Known rows, with every step that occurs
S -> M -> V: [ -8 -11  -9  14  -4  -8 -16  -5  24 -10  -6   3   7   5  -5   5  -3  16
   5 -17  24  20]
Z -> V -> M: [-24   1   2 -30  15  19  -9 -15   0 -12   1 -20 -25   3  11 -23  12  42
 -14   2 -27   7]
V -> M -> X -> Z: [ -1 -27 -22  25 -18  28  13 -17 -12 -26  -9   5  17 -17  -3  13 -10 -18
 -18   3 -50 -26]
Z -> S -> M -> V: [-15  -2 -12  -4  -3  -1 -15  -7  12  -1  -6   2   4  10  -7   5  -1   9
   5  -9  17   9]
Z -> S -> M: [-36  -9   1 -51  17   2  -1   5 -33  18  -6   2  17  18   2   0   2  17
   0   1   4 -15]
L -> Z -> X -> M -> V: [ -3  -7   4  31 -16  -2 -14  -4  38  -6  -2   7  -1 -11  -6  24 -15   8
   5  -8  22  15]
S -> Z -> X -> M -> V: [ -1  -3  -8  34 -13   2  -6   1  31  -3  -2   2   5 -11  -3  15 -14  -3
   5  -3  25  13]
X -> M -> S: [  8   9 -15  25 -14   1  25   1 -13   4  -6  14  16 -12  15   9   6 -25
  -2  -3  16   9]
V -> Z -> X: [-22   3   7  14   6  10  -6  16  23   3   8  -4 -12 -14 -11  -6   6  21
   4  -7   0  -4]
M -> S -> Z -> L: [ 54  22  18 -34  12 -37  15   2 -37   8   7   1  -7   5  12  -8  11 -37
  10  13  19   3]
P -> Z: [ -5 -10  -5  18  -5 -14  -2  18  42   4   5  -3  12   6   2 -22  -4 -22
  -5  -6 -39  -1]
S -> Z -> V -> M: [-22  -5   5 -35  17  19  -7  -8 -10  -9  -4 -25 -22   5  15 -23   7  26
  -9   6 -19   3]
X -> M -> V -> Z -> S: [-20  -1 -16  11 -13  28 -15 -22   7  -5  -9  -5 -14   0 -15   4 -14  -8
   0   7 -18 -21]
L -> Z -> X -> M: [-19 -17  24   1  -3   2   2  10   5  11   0  10  10 -11   2  26 -18  15
   0   2  11  -7]
X -> M -> V: [  4  -8 -15  46 -19   0 -11 -19  32 -11  -5   6   3  -8  -5  16 -17   0
   0  -7  16  15]
P -> Z -> S -> M -> X: [ -2  10 -13 -16  -1   9   7   6 -15  15  -5   7  28  15  -2  -4   8 -12
  -7   4  -8  -6]
S -> Z -> V: [ 27  15  -1 -24  16 -17   9   9 -36  11   9 -10 -10  35   3 -20  15   5
  -1   6  -8   7]
L -> Z -> S: [ -5  -4  22 -35  -1  -8 -21 -12 -37  25   1  -1 -17  16  -5  12   0 -13
   4   8  -6 -22]
P -> Z -> X -> M: [-26  -8   1  12  -3   8  14  22  32  10   3   6  23 -12   4   5 -15   4
  -5   4 -12  -6]
V -> M: [-35 -19   5  -9   7  19 -18 -20   7 -10  -4 -17 -17 -16  12 -11  -1  22
  -9   0 -12  -1]
M -> X: [ 32  15 -12  28  -9  -5   1 -13 -18  11   6   7   9   3  -5   2  14 -16
  -7   1   6   6]
M -> S -> Z: [ 21   2  -2   5  -1 -15  12  15 -38  15  -5  -4   7   2  16  -3   7 -51
   9   2  27   3]

Rows
[ 23   4  23 -29   9 -23  -7   0 -21   3   8  -1 -22  34  -2  -5  12  27
  -2  -4 -13  10]  L -> Z -> V
[ 36   8  12   1   2 -15 -13 -22  22 -26   5  -1 -25  -3 -11  -7  -5   3
   6   1  -5   3]  M -> V -> Z -> L
[-16   4 -15   9 -10  21 -20 -21   3  -3  -5  -8 -20   3 -16  -2  -5  -7
   2   4 -18 -17]  M -> V -> Z -> S
[ -7  13 -12  24 -12  14  25  13   4   0  -5  12  12 -20  10   7   6 -15
   1  -5  14   6]  V -> Z -> X -> M -> S
[ 13  -6  -4   9  -5  -6  18  14 -34  11 -11   0  16  -3  19   6  -6 -50
   6   6  27  -2]  X -> M -> S -> Z
[-17 -12 -18   0  -8   6  -9  -7  10 -10  -9   4  11   6  -8  12  -7   4
   2  -8   0  -1]  X -> Z -> S -> M -> V
[-19   6   1  27  -1  11 -12  12  42  -6   6  -4 -15 -15 -14  -4   5  21
   7 -11   6   6]  M -> V -> Z -> X
[ 50   9  25 -36  17 -40   3  -5 -34   9  10  -4 -10   9   6  -8   2 -23
   9  16  13  -4]  S -> Z -> L
[ -9  -2  37 -16   7 -17 -12  21   0  21  12   2 -12  -3  -3  11   9  17
   9  -7  16   1]  L -> Z -> X
[ 25   1  14 -13   7 -13 -11 -17  22 -27   0   1 -17   0 -10  -7  -8  12
   7  -2  -1   3]  S -> M -> V -> Z -> L
[-30   0   2  13   3  15 -10  18  40  -7   1  -3  -7 -12 -13  -3   2  29
   7 -14   9   6]  S -> M -> V -> Z -> X
[-17 -10   7   5   2   6  13  17  -6  16   0   3  18 -12   6  14 -16  -1
   0   9  16  -9]  S -> Z -> X -> M
[ 11  14  -9  -6   2  21   2 -12 -17  -2  -2 -10  -5   5   7 -12  15   2
 -12   8 -10   7]  S -> Z -> V -> M -> X
[ -5   7  14 -10  14 -14   3  30 -15  29  12  -7   0  -4   3  -5  12  -6
   9   4  23  -1]  S -> Z -> X
[ 19   2 -18  -7   3  -5  20  -2 -24 -13   8   3   0  24  -7  -9  10  15
 -12   1 -52  -7]  X -> Z -> V
[  2   5  -8  12  -5  21  -6 -21  -5  -3  -3  -5  -1 -10   4  -5  10  -1
 -12   3  -4   4]  V -> M -> X
[  8   2  -8   1   1   1   5  -2 -20   8  -4  10  25  10  -1   4   9   2
  -5  -4  13   5]  S -> M -> X
[-29 -13   2  22  -3  22   7   6  20  -3  -2   5  10 -19  -3  13 -21  19
  -3   1   0 -11]  V -> Z -> X -> M
[-15  15   9 -15  11   2  11  32 -12  21   5  -9  -2 -14  13  -8  19 -12
   8   2  24   5]  V -> M -> S -> Z -> X
[ -1  19 -11  17  -9   3  29  15  -7  11   0  14  16 -16  14   8  13 -17
   1  -3  20  10]  Z -> X -> M -> S
[ 31   3  11   3  -1  -9  -9 -24  26 -28   1   2 -19  -7 -10   0 -15   4
   4   3  -6   1]  X -> M -> V -> Z -> L
[ 36  13  16 -26  10 -37   4   4  18   1  15   1  -3   7   2 -22   3 -17
   0   8 -27   1]  P -> Z -> L
[-38 -24  -8 -44  10  10   8   5 -36   4 -11   6  26  13  -1   8  -8   9
  -4   2 -19 -30]  X -> Z -> S -> M
[-22 -26  -8  37 -10  22 -24 -13  47 -37 -17  -4  -7  -5 -15   0 -20  19
   4 -20  -1   3]  S -> M -> V -> Z
[ 32  27  -8 -22  11 -16  20  15 -40  10   6  -7  -7  30  10 -21  24  -8
   1   4  -2  14]  M -> S -> Z -> V
[ 43  -3   7 -20   4 -26  14 -15 -22 -15  10   9   0  -1  -4   5  -4 -14
  -3  11 -31 -18]  X -> Z -> L
[ -3   1 -10  38 -14   2  -7  -4  38  -4   1   6   3 -13  -6  15 -10   8
   3  -7  21  16]  Z -> X -> M -> V
